Each row comes from the steps of one walk. Every step used is in the known rows, and no mark comes twice. Write the walk behind each row, first mark first.
Known rows:
r/j: [ 13.8  27.7   6.6 -30.8   3.3 -27.8 -26.4  -1.3  28.9 -57.2 -14.8   7.5
  32.5  18.2  19.8 -14.8   1.6 -12.1  29.4 -19.0 -10.6 -27.3  17.1  15.7
   9.1  -2.3  17.8 -13.6 -17.2  23.9   9.6]
n/e/y/r: [ -5.9 -35.7  16.1  32.1   2.3  14.8 -21.2  22.7 -16.0  14.6  28.7 -27.9
  -7.8 -15.9  -2.1   4.7  12.7 -19.8  16.0  13.8 -18.6  21.8  13.4 -19.8
   5.6   5.5   2.7 -14.4  -4.0 -27.8   8.7]
r/n: [ -7.9  28.5  33.5 -13.7   7.0   0.8  -0.2 -13.0   1.5 -63.3   9.1  -8.2
  61.6  -1.5  21.1  -7.5  10.4  16.1  24.0 -20.8 -31.5   0.2  51.3  11.8
  -8.9  -5.2   0.5 -20.1   0.1   2.2  -1.1]
n/e/j/r: [-20.5  29.1  39.1   2.0   9.4  33.4  -6.2 -17.5  20.9   6.3  25.0 -55.8
   4.1  10.9 -10.1 -22.9 -14.8  12.9  -9.9  18.1   2.7  21.4 -12.4  -4.9
  52.1  54.9  -2.7 -29.2   9.2   6.3 -12.7]
j/r/n/l: [-20.8  70.5  47.1  22.4  13.3  19.6  10.5 -45.3  29.6 -54.1  13.5 -38.3
  49.7  -5.0  21.7   5.9  14.8  41.8  20.7 -14.9 -51.8   3.6  22.9  -8.0
  23.7 -18.2 -38.6  -3.7  23.6  -1.2 -11.5]
e/n: [ 23.1   3.0  -1.5  10.3  11.4 -17.9  -6.5  -2.2  -8.2 -14.6 -27.6 -17.3
  31.5 -22.4  10.6 -10.1  16.7   1.5 -24.9 -13.5 -12.2  -3.3   3.3   4.4
 -22.6  14.4 -11.8  25.6 -15.2 -18.8  -6.3]
j/r/y/e/n/l: [-31.2  25.0   2.6  21.1  41.5  15.4   0.5 -18.4  -0.5 -22.4  -0.3 -23.2
  31.7 -28.8  17.6  -2.2 -15.3  39.9  27.8  11.3 -43.0  18.2  16.1 -28.9
  32.5 -29.1 -30.8  16.7  10.1  10.5 -16.3]
y/e: [-25.6   2.2  -8.6  14.4  14.0  -0.8 -42.6  -6.1   3.5 -59.2  11.9   8.7
  29.2   0.3  20.6   7.6  17.2  35.0  41.3  11.1 -38.5  -5.3  -4.3   8.4
  -4.8  10.4 -13.4   9.6  -1.1   6.8  25.0]
j/r/e/n/l: [ -7.1  51.1  20.7   0.4  37.6  14.0  -5.2 -43.5  22.0   1.2 -10.9 -32.4
  31.7 -13.6  15.0  -2.2 -12.4  36.5   5.2 -13.8 -25.3  -2.4   8.4 -20.2
  41.9   1.7 -36.1   0.9  14.4   3.1 -18.8]
r/y/e/j: [-35.4 -12.8 -12.7 -26.8  28.7   1.6 -15.6  15.6  -9.1 -35.7  -0.8  -5.2
  40.0 -11.9  -4.5 -24.0 -26.5  23.6  41.4  14.9 -19.9  17.2  26.2  -1.5
  23.4  -8.3   9.3 -25.2  -0.8  23.4  -3.6]
j/r/n: [-11.3  51.0  34.4  14.3   6.5  23.3  13.0 -23.0  25.8 -51.9   3.2 -30.5
  40.5 -11.0  14.5  -3.3  14.3  29.5   6.8  -7.6 -43.9  20.5  15.9  -3.8
  29.5 -12.0 -16.3  -5.1  19.5  24.6  -6.2]
j/r/e: [-17.0  41.8  20.4  -8.1  25.7  25.0 -13.8 -29.3  35.4 -29.8 -14.5 -27.6
  29.2  -1.8   3.7  -5.6  -1.3  22.4  18.9  -1.1 -37.1   0.6  11.6 -18.1
  55.7   7.4 -12.3 -33.2  17.4  43.4   3.5]
e/j/r/y: [-11.3  28.7  11.8 -11.1   8.2  17.9  14.6   4.6  28.0 -23.2 -19.4 -48.2
  28.4 -12.9 -26.6 -29.9 -10.8  14.1 -12.7   8.5 -16.1  29.5  -9.1   0.0
  50.8   4.9  -2.8 -29.0  22.1  35.0 -20.2]
y/r/n/e: [-19.3 -18.6  42.4   4.8 -14.6  31.7  -0.9  -0.1 -12.2  13.8  31.1  -6.7
  23.3  -4.0  10.6   3.3  18.0  37.6  34.9 -26.7 -19.3   6.1  30.2  -3.2
   7.5   2.1  -5.9 -18.9 -25.3 -19.9  20.9]
y/e/n/r: [-18.7  -1.6 -22.7  19.4  -5.1   8.8 -18.5  -9.7  -4.4  -3.6  25.4   5.0
  26.8 -21.5  23.5   0.2   0.9  27.2  14.6  16.0 -27.4  16.5 -12.8  15.9
  -2.7  14.8 -26.5  45.2  -4.6 -32.9  -5.2]
n/e/r/y: [-32.8 -18.4  41.1 -11.9  11.5  21.2  -9.2  -5.0 -26.4  34.3  39.4 -47.0
   1.2  -9.0   1.3 -22.1 -28.2 -21.5  34.6   4.3  -5.1   1.4  60.9 -25.9
  40.0  27.2  17.3 -43.7 -10.4  -2.6  -9.8]
y/r: [ -2.4 -26.0   9.4  20.3 -26.3  15.3 -18.7   9.2   8.6  -9.6 -15.9  -6.1
  20.3  -6.2  -7.7  13.5  51.4  22.1  17.3 -26.1 -42.0 -16.8  -8.3   0.6
  -8.1  -3.8 -15.3 -11.7 -21.5  -1.7  37.7]
j/r/n/e/y: [-13.7  37.0  38.1  25.1  17.1  28.1  14.5 -10.9   7.4 -25.2  30.6 -40.6
  18.0 -21.9  15.6  -6.1  -5.7   8.4   7.1  13.8 -30.5  47.8  24.3 -19.0
  39.0 -11.1  -9.4  -5.9  25.3   4.5 -19.9]

Which walk is each row?
[ -7.7  -2.4  -6.0  -4.3  -4.8   8.2   9.2  -7.2  -6.8  11.2   0.1 -24.9
  47.3 -33.4   2.0 -26.3  -6.3 -25.7 -10.5  -0.8 -23.3  10.2  38.0  -1.4
   1.8   2.0  -4.9   1.8 -15.5 -25.4 -24.2]
e/n/r/y
[ -1.9  -9.3 -21.5  17.4  19.2  -8.6 -26.2   0.0 -16.0 -21.9   1.9  13.3
  21.5 -22.0  28.5   1.0   4.1  41.9  15.5   7.2 -18.0   9.7 -11.8   9.5
 -13.5  10.7 -22.4  47.9  -8.2 -17.5   2.8]
y/e/n
[ -7.3  23.4  11.4 -53.8  21.5   3.4 -20.5 -13.2  24.5 -14.4 -10.5 -17.2
  41.3  10.4  -9.1 -24.2 -26.0  20.8  15.8 -13.1   2.2  -8.1  11.6  10.4
  37.8  34.2   6.5 -52.6  11.2  18.7  -5.8]
r/e/j
[ -9.4  10.4  36.7   0.6  20.5   4.8  -0.1   0.0 -18.7 -29.0  44.2 -21.5
  33.9 -14.6  23.5 -11.1 -12.8 -10.0  24.7   5.4 -14.4  30.8  58.8  -8.0
   3.4  -1.1  10.9 -20.7   9.0 -24.1 -19.0]
r/n/e/y
[-27.3  45.3  13.3  10.5  12.4  15.7  -3.2 -23.2  18.0 -31.9  31.4 -14.0
  30.2  -3.3  16.3   1.5 -12.4  80.9  30.1   8.9 -22.3  29.8 -29.0  16.5
  29.1   2.8 -40.9  24.6  31.7 -10.8 -14.3]
y/e/j/r/n/l
[ 20.2 -38.0 -15.1  42.5 -14.6  -6.9 -11.7  43.3  -6.9 -14.1 -13.6  -9.1
   5.0 -36.2 -12.7  18.6  43.1 -21.5   8.4  -1.5 -43.2  23.6 -13.4  -6.2
 -18.0 -37.0  -9.8   8.1   8.5 -19.3   8.7]
e/y/r
[-25.9  22.2  15.2   6.4  26.0  20.2   1.8  -7.1  17.1 -46.9 -21.2 -39.7
  34.8 -17.1  -5.2 -15.2   5.1  -1.0  13.0   7.3 -49.9  12.2  31.1 -27.5
  41.8 -19.4  -0.1 -33.0   8.9  51.0  -0.9]
j/r/y
[-14.0  31.8   6.9 -18.2 -35.3   7.5 -15.6 -20.2  45.6 -28.1  21.0  -7.6
  41.8  14.2  12.4 -15.1   1.6 -32.6  25.5  -6.3 -30.0 -14.7  17.5  22.5
  21.3   6.5   6.8 -25.6 -10.9  -5.5  -2.5]
n/r/j
[-22.9 -24.0 -20.6 -11.7  41.6  -8.1 -13.4  13.5 -32.0 -25.4  -6.6   3.5
  40.4 -31.2  15.6 -18.3 -24.2  17.7  36.9  10.0 -22.3  13.6  42.8 -16.4
   3.6 -18.1   2.7   5.2 -18.3   9.6  -6.3]
r/y/e/n
[-46.4   5.8   6.7 -11.7 -15.5  25.0  -7.2 -14.9  18.4 -28.8  16.1 -32.3
  60.6  -9.1  -8.5 -22.6   1.0 -39.7  26.1   7.6 -51.7  -2.4  57.9  -4.5
  22.7  -3.0   9.4 -55.5  -5.8   3.5  -4.3]
n/r/y
[-18.0  11.8  35.3 -10.8   9.1  16.7 -17.4 -10.0  10.2   1.0  26.9 -42.5
  14.9  17.2  -8.0 -26.8 -12.7   3.7  -2.4  10.7   9.3   5.6   5.0   3.5
  26.9  61.5  10.8 -38.4  -5.3  -9.0  -4.4]
n/e/j
[ -4.4  28.1  15.1 -27.9  45.8 -12.5 -21.4 -40.1  -0.2   3.0  -9.1 -11.3
  50.6  -4.2  23.0  -6.7 -22.2  27.4  24.0 -29.4  -9.3 -30.3  38.6 -10.4
   4.7  11.9 -23.7 -12.2  -4.0 -24.8 -13.4]
r/e/n/l
[-36.8  14.0  -1.2  11.4  31.0  24.0  -7.9  -4.0   9.7 -47.3  -3.2 -21.7
  29.3 -20.9   5.6  -6.5  -4.7  24.4  33.2  21.3 -49.8  24.6  18.4 -24.2
  45.7 -21.1  -9.1 -10.1  11.0  48.4   0.5]
j/r/y/e
[  3.3   1.6  -6.7 -20.1  34.4 -13.2 -30.5  10.1   2.7 -30.0 -12.2  -9.4
  34.1 -16.3   3.1  -5.0 -12.2 -20.1  30.2   2.2 -25.5   4.1  36.2 -12.8
  17.4  -7.0  10.3 -36.4  21.0   8.6  -4.6]
r/e/y
[-12.7 -23.5  11.5 -15.4  -4.7  20.7 -24.5   0.3   9.1   9.6 -13.5   4.1
  25.4  -1.9  -3.0   8.6  19.1  32.8  41.5 -32.4 -27.3 -20.9  13.9  -5.3
  20.0   0.6 -10.9 -36.3 -18.7   9.4  35.3]
y/r/e
[-19.8  30.9   2.3   5.2   7.3  19.5   0.0  -5.5  16.4 -31.1  23.8  -8.9
  22.0  -8.8  10.5  -6.8 -13.6  69.9  19.2  17.2 -15.9  43.1 -32.1  22.2
  36.3   8.5 -24.3  22.9  27.9   8.8 -10.4]
y/e/j/r/n
[ -3.4  29.8   2.1   7.6  29.3  13.3 -10.0  -5.8  24.5 -26.3 -13.3 -28.9
  16.5 -24.3   0.3  -0.8  -3.9  -2.3  11.5  12.4 -38.1  24.6   5.9 -22.5
  49.6 -14.2 -11.8 -17.1  36.5  29.8 -12.8]
j/r/e/y
[ 17.9 -27.4  -2.7  32.2 -13.7  -4.4   5.5  40.6 -14.1 -19.0   0.0  -3.7
  18.2 -43.3   1.4  14.5  29.8  -7.5  16.4  -9.5 -38.4  37.4   9.9   1.1
 -15.7 -47.7  -9.6  10.4  13.8 -26.2  -1.9]
e/y/r/n
[ 11.1  26.9  14.8  20.0  21.4 -21.5  -9.2 -31.9  -2.1 -15.1 -12.9 -24.5
  44.0 -12.0  19.6   1.1  14.8  18.9  -9.3 -24.9 -23.0 -25.6  11.6  -2.7
 -32.8   6.3 -41.7  29.7  -7.5 -50.5 -15.2]
e/n/l
[ -8.7   4.6 -25.5   1.8  -5.7  -3.8 -17.2  -6.4   2.0  -0.7  24.6  18.8
  22.4 -16.3  34.4  -7.9 -13.8  24.8  25.2   9.5 -12.5  13.6 -11.7  21.4
   5.9   4.8 -16.4  51.1 -11.1 -28.2 -10.0]
y/e/n/r/j
[  2.6  11.1  -2.2  13.0 -20.1   6.7   1.7 -15.5   6.4   8.2   2.2 -25.2
  38.8 -23.3   6.9 -14.3  13.4 -14.9 -24.0  -3.6 -24.3   4.6   5.8  14.0
  -8.5  20.8 -16.3  21.4 -10.2 -39.2 -18.2]
e/n/r
[ 16.2  19.5  -6.5  -8.6 -20.7  -8.3   5.6 -10.6  15.0  12.1   4.0  -7.7
  33.3 -16.2  18.2 -21.3  -5.9 -21.0 -11.1 -10.9  -5.5   1.7   5.7  20.6
   0.7   8.0  -6.0  25.7 -19.2 -34.0 -22.7]
e/n/r/j
[-21.0  23.2  -8.2  14.4   4.3  17.7 -13.1  -3.8  24.6 -30.2  10.2 -14.2
  11.9  -6.5   2.6  -4.1  -0.9  59.4  12.0  23.1 -20.6  31.8 -49.9  17.4
  34.5  19.7 -25.1  19.9  25.7  15.3  -3.1]
y/e/j/r
[-19.6  54.8  48.8  -1.5  16.5  -5.3  -4.0 -41.7   8.6 -63.7  24.7 -19.3
  73.2   7.5  31.1   3.3  11.1  32.5  41.2 -31.3 -41.1 -22.1  55.7   4.7
 -17.5 -13.7 -26.3 -19.3   5.5 -31.3  -5.0]
r/n/l
